Each row comes from the steps of one path. Every step used is in the known rows, and no mark comes twice. Write the path behind each row, first mark first.
Known rows
G, Y, R, J: [  4   1  64  -4  -6   7  -3 -27  -6  12  43  37 -19   5  19 -23  -2  23
  40  27 -36  -7 -35   0   6  24  -4  -6  -4  -4  19   6 -23 -20  46   1
  14 -18 -59]
Z, N, R: [ 29 -23 -28 -21  18   3   9  25  18  57  -9 -19  30 -16  51  15  14  34
  -3  23  11 -21   1  27  -7 -16  -4   1   5 -13   7 -21  13 -10  10 -40
  21   7  12]
T, J: [ 20  17 -15  -6  10  36 -10 -20  -9 -11 -12   8 -46  11  45   5  24  48
  46   0  35  -3  -8  10 -20  10  12 -12 -22 -36   4 -21 -16  15 -13  40
   5   2  -8]
Z, N, G, Y, B: [  2 -29 -11 -22 -15 -18   7   8  28  29   9 -35   1 -15  55   8  -7  34
 -11 -41  56 -28 -16 -25 -27  -3 -29   7 -42 -18  57  -6  33 -45  78  -3
   9 -38  17]
R, J: [ 34  16   7   6   8  19  20   2 -11   7  17   5 -41   3  -1   6  29  14
  44  18 -17  -2 -27  11 -23  -8  22 -35   5 -14  -4  -3 -28  -6 -11   6
  24   9 -43]
B, Y, R: [  1 -21  55   1  -5  11  27  24   8   2 -12  14   7  -3  -2 -35  -6  32
  15   7 -22 -23 -28  14  16  11  13  27  33 -20 -16  13   3  10   0 -18
  28   4 -12]
X, R: [ 53   1   5  -9  14  35  35  26  14  29  10  16  -4   4  10  -8 -14  24
  32  16 -26  10  17  25 -19  -6   2  -1  11  28 -25  -1   0   6 -27   6
  -8  -6   7]
D, R, S, G, Y, B: [-45 -15  20   1 -11  17 -20   3  53  -6  38  19  -5   0  -6  33  12 -28
 -56 -13  -3  23 -14 -32  15 -16 -21 -15 -21  28  17  31  20 -23  -2  21
  -9 -16 -33]
R, N, G, Y: [ -5  20 -13   3  -4 -22  -6 -30 -48   8 -19 -24  11   2  13  -7  -4   4
   7 -24  40  -4   7 -13 -18   0 -14  -8 -43  -8  33  -9  -1 -23  45  42
 -12 -21   9]
R, J, T, D: [ 27  15 -35 -15  11   1   5 -16 -20 -14 -14  -6 -65  -2 -30   3  61   4
  43  26 -10  45   9  10 -10  43  22 -28  30   0  -8 -30  -3  23  -4 -16
   1  19 -24]
F, A: [  1  11 -22  -1   8  41  23  41 -27  40   9  -1 -21  -7  29   7   0  36
  22  58 -18  -2 -17  15 -18 -12  33 -16 -13  27  -3 -21   2  -4   4  12
   6  29  24]
B, Y, R, S, G: [-35 -26  47   6   4   0  11  25  14 -22  -6  19   1 -10 -17 -32 -22 -27
  14   1   4   4 -41 -23  24  -5  20  25  50   7 -12  15  16 -10 -18 -20
  57  26 -40]
A, F: [ 26   2   2 -21   2  16  33 -24  39  44   5  -4 -19   4  -5  21  -8  60
  35  -2 -13   5 -21  12 -18   9  29 -10   2   3 -17   2  -9  -4 -43  14
 -13  20   7]
D, R, J: [ 25  12  21  18   3  19  24 -20   0   8  15  30 -28   6 -30   8  29   1
   2  11 -56  -5 -19   9  -5   8  13 -24  -2 -15 -23  16 -46   9  -5  -3
 -18  -7 -25]
Z, N: [ 21 -22 -23 -21  13   3  29  22  14  48  12 -19  -7 -10  47  22   0  52
  14   3  -2 -20 -21   9 -19 -15   4 -11   7   1  13 -26  15 -15   7 -12
  14 -15   6]
Y, R: [ 19  -6  24  -1   6  17  17  19   8  13   4  22  -5  11  14 -14   3  38
  13   2 -27 -19 -24   8   0   6  16  16  18   3  -4  -2   5   2 -22 -16
   4 -21 -16]
J, T, D, R, Y, B: [  0 -24   4 -17  -6  32  -5 -14  31  -9 -21  14 -30   4 -23  15  26   6
 -66  18 -17  21  49  -7 -11  44 -19  10  20 -25 -11   1  50  38 -29 -23
 -36 -22  23]
N, G: [ 47  13 -28  10  -8  15  25   0 -10  -5 -30  -1 -17   6   0 -12  13   6
  21 -24  38  -6  -7   0 -26  -6  24   1 -11  -7  -7  -6  -7   0  -3   2
   3 -10  27]
T, D, R: [ 29  12 -11   9 -21  46   7 -24   4 -20   1  19   5  12 -29  30  28   4
 -36  17 -18   9  19  22  16  20  10  -5 -11   7 -45 -12  -3  39 -39  -8
 -65   6  38]
D, R, S, G, Y: [-33  -5   4   4   1  18 -18 -38  19  -3  37  42   1   1  -1  12  12 -35
 -25  19  -9  42  -6 -14  18  -7  -5 -28  -4  48  -4  21  -9  -6  -2  30
 -16  -9  -9]
R, Y: [ 23  -6  28  -6   5  53  13  -7   3  13  -1  22 -20  10  38   4 -14  15
   2  47  11  -7   5  14 -33  -8   8 -16  24 -24  -7  -7  19  15 -37  16
  19 -12   0]
D, R, N: [ -8   8  -5  13  11  -9  10   0 -20  17  -9  -5  19   7 -24  27  13  18
 -33 -10 -43 -15  11   7   0  -7 -12  -8 -18 -11  -4   4  -6   5 -26  13
 -46 -21  -4]
D, R: [ 22   0  -2  12  -2  35  20 -10  17  15   1  29  -5  10 -10  14  28  19
 -26   6 -46  -6  -5  15   0  -1   9 -10  -3   2 -24  13 -15  18 -27   5
 -32 -20  24]
S, G, D, R, J: [ 10  13  -8  20 -30 -20 -12  15  20 -42  55  10  -1  -1 -14  24 -11 -25
   9   3 -26  -3 -13  13  21 -21  15 -26   5  15 -28  26 -60  16   1   1
   7  25   3]
J, T, D, R, N: [-12  12 -48  -8  12 -25  -6 -17 -31  -1 -40 -17  -2   4 -51  23  50   9
 -33  -7 -41  33  46   5  11  40 -13  -5   8  -2  -9 -23  14  36 -22 -10
 -65 -10  16]
G, Y, R, N, F, A: [-75   9  34  10  30  10 -34 -21 -39  77   4   8  27  -1  38 -30 -41  26
  -4  50 -41 -26  -3 -22  -1   1  -4  19 -58  12  38 -22 -10 -56  84   7
   4   7   8]
S, G, D, R, Y, B: [-15 -23  22   8 -43  12 -18  48  63 -34  46   4  17   1  18  38 -41 -20
 -60   6  12 -24  14  -1   2 -35 -19   2   6 -15 -12  29  14  16 -30  -1
  10   2  27]
B, Y, R, J, T, D: [  2 -13  31 -11   1 -18  15 -14 -19 -28 -29   7 -37 -14 -47 -49  30   7
  41  20 -28  22  -6   2  19  72  17  18  58 -23 -17  -9  -4  26  28 -45
  30  25 -37]
J, T: [ 19  -6 -52 -20  25   5  17  16  -3  30 -20   0 -49  -2   3  -4  53  36
  29  12 -20  34   4  12 -21  12  17 -19  43   7   9  -6   7  16 -17   3
  15 -19   8]
B, Y: [ 15  -6  11   2  -5  29  30  17   1   1  -8  -7  -5  -9   1  -8  14  21
  14  19   4  -2 -18  28  -1  -7  17  -7  26 -21 -17  14  -1  17 -11   9
  32  12   7]
S, G, Y, R, N: [-23  -9   9  -8 -12 -42 -18  26  -4  -4  31   1  31  -3  31  -2 -25  20
   9  -6   6  -5 -14 -10  19   8 -23  -6   1  16  38  -5  10 -40  28  10
  15 -21 -35]
S, G, Y, R, J: [  6 -10  33  -5 -20 -14  -6   5  13 -14  58  36 -11  -5  27 -20 -11   7
  46  16  -5   6 -44 -11  14  20   2 -22  12  10  20   8 -30 -33  54  -4
  43  -9 -61]
B, Y, R, J, T: [ -3 -25  35  -8  23 -30  28   4 -11   8 -24  15 -44 -17 -30 -61  26  22
  51  10 -56  13 -24  -1   8  47  16  15  69 -30   4  16 -15   8  36 -37
  54   1 -49]
S, G, D: [ 13   6 -43   3 -32  -6  -9  59  19 -35  41 -19  11   1  29  33 -15  -4
  24   5  24  -1 -13  26  12 -39  19 -14  14  30 -16  -1 -18  11 -29  22
  28  26  34]
J, T, D, R: [ 17  -1 -50  -9   1  17   4 -28   0  -5 -25  16 -25   5 -35  10  58   8
 -29  12 -37  44  37  18  12  51   7  -7  23  16 -31  -9   3  48 -25 -18
 -52  -9  45]
N, G, S: [ 39  15 -35  -2  10  26  -2 -21   3  -9 -48 -26 -14   5 -12 -25  17  -2
  -4 -25  85 -19 -17  -5  -8  22   4 -20   1 -52  -4   8   9  11  -4  -2
   8  -9  20]
Z, N, G: [ 30 -14 -42  -8   2 -12  32   0   0  27 -23 -25 -10 -10  29 -10 -11  22
  19 -31  38 -25 -13 -14 -31  -7   8   6  -9 -10  18 -22   6 -19  38 -24
  15 -18  38]

Write each row's path
[ 12 -14  -6 -13   5  37  -2 -52  -3 -11 -26  35 -27   4 -19  -2  21  -5
 -38  48 -20  39  53   2  -6  52  -3  -1  41 -14 -28  -9  20  58 -27 -16
 -40 -15  38]  J, T, D, R, Y
[ 53   8 -12 -21  19   1  20 -13 -10   2  -1   6 -51  -2 -37 -24  27  -1
  59  26 -36  54  37  15 -17  47   5 -12  31  36 -29 -23  -4  24   1 -27
  -7  21 -19]  X, R, J, T, D
[ 30  -9  19  -4  12  57  -5  -2   2  21 -22  20  16   1  43  -2  -2  -4
 -15  72  25  -8  30  26 -20 -11   2  -1  22 -39 -15  -3  16  20 -34 -12
  24  11   3]  N, R, Y
[-30   0  40  -7   5 -23 -14  -1 -26  27  17   1  20   5  29  -7 -17  36
   6   6 -27 -19  -9   0  10   7 -25  11 -18  -6  36  -7  11 -26  21  27
 -15 -28 -36]  G, Y, R, N
[ 10 -45  24 -28  13  20   1  40  49  52  -5 -24  27 -17  66  24 -19  28
 -48  29  34 -43  19   0 -30 -23 -35  19   0 -58  27  -6  60 -20   6 -48
  41  -6  -9]  Z, N, R, Y, B
[  5   1 -33  14 -35  -9 -10  31  28 -32  44  12  26   1   1  34 -10 -12
 -19   0 -12   1  -1  26  28 -29  11 -12   6  28 -27  21 -36  23 -23   4
 -11  14  54]  S, G, D, R
[ -2 -12   6   8 -31  14 -18   6  29 -37  43  26  20   3  21  18 -47 -26
 -35  30   1  -2  20  13  11 -24   0  -8  23   6 -32  22 -19  31 -27  10
   7   4  54]  S, G, D, R, Y
[ 18  -6 -32 -11 -22   9  -7  13  21  -4  41  12   1  -6  49  14   6  13
  20  20  31  28 -16  10   0 -10   1 -46   7  31  12   4  -7 -17  18  32
  29 -10   2]  S, G, Y
[-11  32 -24  14 -15 -39  -9   9 -45 -26 -21 -56  20   6  -5   9 -24 -14
   9 -43  35 -28  14   5  -9 -37   3  20 -35  -9  10 -12  -8   1   1  22
 -13  17  37]  R, N, G, D
[-16  -1 -13  15  10  21   5  -6  23  -9  14  37 -12   6 -23  15  10 -37
 -26  -1 -14  25 -12 -18  10 -19  19 -13  16  31 -22   9  -5  -2 -46   6
  -7   3 -11]  D, R, S, G
[-49  -3  23   1  -4  -7 -18  33  17 -38  37   3   8   8   6  -1 -40 -34
  13   0  -2  -2 -26  -1  26 -37  18  32  17  44  -7  -1   5   1 -43  -2
  24  32 -14]  Y, R, S, G, D
[-34 -17 -34 -14  11 -25 -31  34  28   6  20 -36  41 -18  46  33 -26 -41
  -8  16  40  -4   6   7  18 -59  -4  16   8  32   1 -22   9  -7  -6 -30
  40  60  14]  Z, N, R, S, G, D
[-29   5 -26 -10  30  25  -4 -54 -13  -4 -37  22 -40  10 -56   9  58 -29
 -36  13 -38  60  32  -5  12  36  13   6  19  32 -30 -18  18  46 -48  -5
 -58  10  11]  J, T, D, R, S
[ 35  21  12  15 -18  35   7 -40  -9 -26  12  23 -16  11 -48  22  36 -11
  -9  17 -32   6   3  12   9  31  11 -20 -16  -6 -41 -12 -32  29 -14 -17
 -46  21  -7]  T, D, R, J
[  0  -9  18 -13 -16  28  -3  27  33  18  33  -9 -11   4  38  31  23  36
 -10   6  14  -7 -16   9 -11 -13 -18 -16 -31  -1  32  12  27 -19   8  37
   4 -24 -18]  G, Y, B
[-24  12 -32  17 -23 -46 -20  36   0 -29  32 -20  44   0 -10  41 -26 -17
 -30 -24 -16 -13  13  14  26 -38 -10  -6 -11  16 -11  11 -22  10 -18  16
 -20  13  29]  S, G, D, R, N
[ 45 -14  52  -9  16  55  27  -3  16  28  13  34  -8   9  27 -25 -52  11
  15  51 -14   2  39  14 -37  -5  -9   1  30   6 -26  -2  19  21 -29   4
   8 -11   2]  X, R, Y
[-22   4   9  13 -18 -24  -6 -19   0   4  -7 -20  23   0 -21  16   8  -4
 -55 -62  11 -23  15 -35  -8   1 -42  11 -69 -30  36  22  12 -27  50  18
 -49 -40   5]  D, R, N, G, Y, B
[-41   6  42  22 -18 -61  -3  15 -40 -40 -34 -41  48  -8 -25 -43 -53 -12
   9 -46  14 -50   3  -2  22  -9  -3  66  -4 -32   1  11  -4   6  31 -11
  19  21  26]  B, Y, R, N, G, D
[  7 -22   7 -11 -23  -3  -8  19  23  -6  44  30  15  -3  45  -9 -15  21
  18  12   8   7 -24  -3  16  12  -4 -13  19  31  17   6  -6 -22  27   9
  30 -24 -12]  S, G, Y, R
[-38 -11   9 -12  -7  14 -16  29  39 -10  38  -9 -21   0  25  32   8 -19
 -14  -5  37  24 -30 -26  -2 -30 -12 -22 -14  33  34  12  38 -34  -3  33
  31  -2 -52]  R, S, G, Y, B
[ 16   0 -17   1  25 -11  20 -29   1  20  -4  28 -55  -4 -36 -10  58   6
  11   8 -75  35  -1   1  -6  30  13 -25  29  -4  -8  17 -35  19   9 -14
 -12 -19 -22]  D, R, J, T
[-22  10 -25   7   0   5 -38  31  13 -27  11 -13  35  -4  17  24  -2 -61
  -7  29  35  14  12  21  23 -58  12   5   7  36 -19  -1  -4  12 -49  -2
  31  66   8]  N, R, S, G, D
[ -2  18 -63   4   6 -41  -4 -40 -43 -21 -74 -22  -3   0 -66 -10  37 -17
 -28 -45   2  26  54 -22   1  47  -3  16  -9  -7  -5 -19   6  27   8 -20
 -66 -12  48]  J, T, D, R, N, G
[ 57  12  30   1  16  23  35   8   8  21  27  22 -27   3 -11 -13  -8  11
  58  19 -42   5  -1  17 -23  -1   8 -19  12  13 -22   4 -23  -6  -7  -7
  10   5 -40]  X, R, J
[-26 -11  54   5   4 -25  18  29 -28   9 -23 -15  29  -7 -15 -26 -23  27
   6 -13 -27 -35 -16   5  17   6  -7  33  19 -37   7   3  15  -7   0  -6
  24   3 -33]  B, Y, R, N
[-34  10 -13   3  -5   5 -21  28  10 -35  34 -14 -10   6   7  24 -19 -45
  15  11  22  15 -14   6  10 -58  22  -5  11  46 -11  -4  -2   5 -51  28
  28  41  -1]  R, S, G, D
[ 18   0   1 -17   7 -10   3  -9 -19 -16 -13  12 -53   1 -30 -29  38  14
  38  16 -35  26  -3   1   6  64  16   7  36  -1  -5 -28  -4  21   2 -45
   4   8 -37]  Y, R, J, T, D
[-28 -15   3 -10   1  13 -35  28  43   4  16  -5  22 -10  26  32  23 -37
 -29  24  46  23  -2 -15   9 -36 -22 -12 -19  14  28  11  33 -32 -11   6
  38  25 -43]  N, R, S, G, Y, B
[-59 -16  50   8 -12 -14 -13  35  10 -51  18  -1  22  -7  -6 -21 -50 -42
  10  -2   1  -3 -30   0  42 -26  17  44  39  17 -21  13   4   9 -17  -6
  51  50 -12]  B, Y, R, S, G, D
[  3  22 -26  11  16 -15 -16 -37 -16  -8 -60 -29  23   7 -51 -13   9 -16
 -55 -54  42 -36   8 -17  11  27 -24  -3 -18 -63   3  17   2   5  -3  -3
 -42 -24  13]  D, R, N, G, S
[ -5  -4 -49   4  -8 -50 -12  13  21 -25  36  10 -30  -9 -28   9  23 -21
  19  -3 -45  36   4  11  19   7  12 -26  37  25 -11  26 -50  21  13 -13
  13  14   9]  S, G, D, R, J, T
[ 13  27  -2  11  -5 -35   1  15 -32 -15  -9 -39  37   5 -16 -16 -58 -18
  26 -40  13 -18  46  11 -14 -30 -14  39 -30  21 -15  -5  -6   7   3  11
 -21  15  43]  X, R, N, G, D
[-13  16  -5  17  -9 -26  -9 -50 -30   2 -18   3  28   3 -13 -11   6  -7
 -32 -32   3  -5  18 -16   0  13 -24  -1 -50 -11  17  15 -15 -14  46  29
 -52 -32  32]  D, R, N, G, Y
[-15   7   0   0 -13 -26  -9  12 -12   4 -10 -48   7   0  11  13   3   7
 -18 -47  50 -20  -3 -28 -23  -9 -29   0 -62 -23  54   4  32 -37  42  31
  -4 -31 -16]  R, N, G, Y, B
[-15  -2  39  16  -3 -41  22   8 -37 -13 -56 -20  28  -9 -31 -50 -24   2
  12 -47   9 -41 -10 -22   2  17  -1  50   4 -50   7   9   9 -12  32 -23
  22  -1  -3]  B, Y, R, N, G
[-36   2  51   3  12  17  -9 -60 -17  -3 -12  34 -13  11   3 -50 -14 -26
   8  -7  18   3 -18 -35  -1  13   5  39 -21  18  16   0   9 -17  30   9
  -6 -15 -11]  N, G, Y, R, S
[-30   1  -4  -8   2  19 -21 -10   9  -5  35  16 -17   0  29  12   4 -27
  10  26  29  43 -18 -13   0 -19   6 -34   6  48  17   1   9 -19  -5  41
  22   5 -28]  R, S, G, Y
[ 19  15  10   0   5 -24   6 -20 -30  18  -5  -6  24   0   6 -32 -38  -4
  24 -22  20   8  38 -10 -24   5 -29   9 -40  18  13   0   3 -23  52  25
 -31 -20  11]  X, R, N, G, Y
[-11  25 -13  23  33   6 -13 -11 -10  51 -34 -19  14  15   7   8  12   2
  -2   0 -11 -20   7  -6 -26 -34   8 -15 -24 -29  18 -15 -14 -30  -8   9
   8  -6  -3]  R, N, F
[  3  -2 -28   4  20  20 -13  21  16   1 -13   8  15  -6   3  13  23 -46
  -2  28  38  23  -1   0   4 -34  16 -14  18  19 -11  -6  11  -9 -45 -15
  42  37 -28]  N, R, S, G
[  0  14   4  -2  23 -29 -16 -11 -22 -11 -61 -37  21   7 -30 -41 -19   3
 -14 -54  57 -54 -18 -23   7  33 -20  27  -4 -67  22   1  22 -14   3 -20
  -1 -28 -23]  Y, R, N, G, S
[-27 -28 -24 -27  19 -12 -28  -6  27  36  21  -3  35 -23  62  14  -3 -26
  -6  35  43  24  -2 -10  11 -22 -21 -13   1  30  29 -14  21 -38  40 -13
  41  23 -18]  Z, N, R, S, G, Y
[ 11  29 -34   0  20 -19 -13 -13 -29  -6 -61 -54   6   5 -23 -16   3  -5
 -14 -48  79 -33  -4 -15 -10  11 -17 -11 -12 -61  20  -3  19 -10  -4   5
  -3 -12  -6]  R, N, G, S
[ 36  16  -7   8  18 -21  27   8 -27  13 -35 -15  15   1 -24 -29 -37  -6
  29 -43   9  -8  35 -11 -32  -6 -10  16 -20   6  -4  -8   7 -17   4   0
 -14 -11   8]  X, R, N, G
[ 13  -3  24   3 -16   3   0 -31  -7   2   2  27   4   6  19 -45 -12  16
  14 -13  21 -10 -14 -12   0  27   1  26 -20   7  17   5  -4 -10  53  -1
  -4 -32  19]  N, G, Y, R
[  5  19 -21  25   2 -22  10 -25 -27   2 -41  -8  17   5 -41  -1   7 -11
 -24 -50  -4 -18  13 -18 -12   0  -2  13 -32 -21  -2   5 -14   0   3   0
 -44 -26  25]  D, R, N, G
[-30   6  -2  -1 -17  30 -29 -50   7 -41  30  36   9   6 -18  23  17 -56
 -40  29  14  52  13 -13  33  16  -5 -18 -17  46 -22  -4   2  14 -10  20
 -45  19   7]  T, D, R, S, G, Y
[-34  20   1  17 -10 -19 -12   9 -20 -12  12 -26  34   9 -15  42 -14   1
 -31 -13 -44 -25  20  26  20 -33 -14   9 -29  -1  -7   8 -20  22 -29  28
 -52   7  27]  G, D, R, N
[  3  -1  -4  15 -14 -37   9 -40  -1  -6  17 -14   1 -11 -12  -1 -27 -13
   3 -37 -11 -36  -8  -6  -1  -5  -1  18 -31 -14  -7   3 -47   2  66 -32
 -16   8  42]  Z, N, G, D, R, J
[-23  16  15  16 -13 -51 -10  16 -37 -28 -17 -36  34   9 -12 -19 -46  -6
   9 -50   9 -49   2  -3   9 -16   0  56 -24 -12   9  -7  -4  -5   4  -9
 -11   5  21]  Y, R, N, G, D
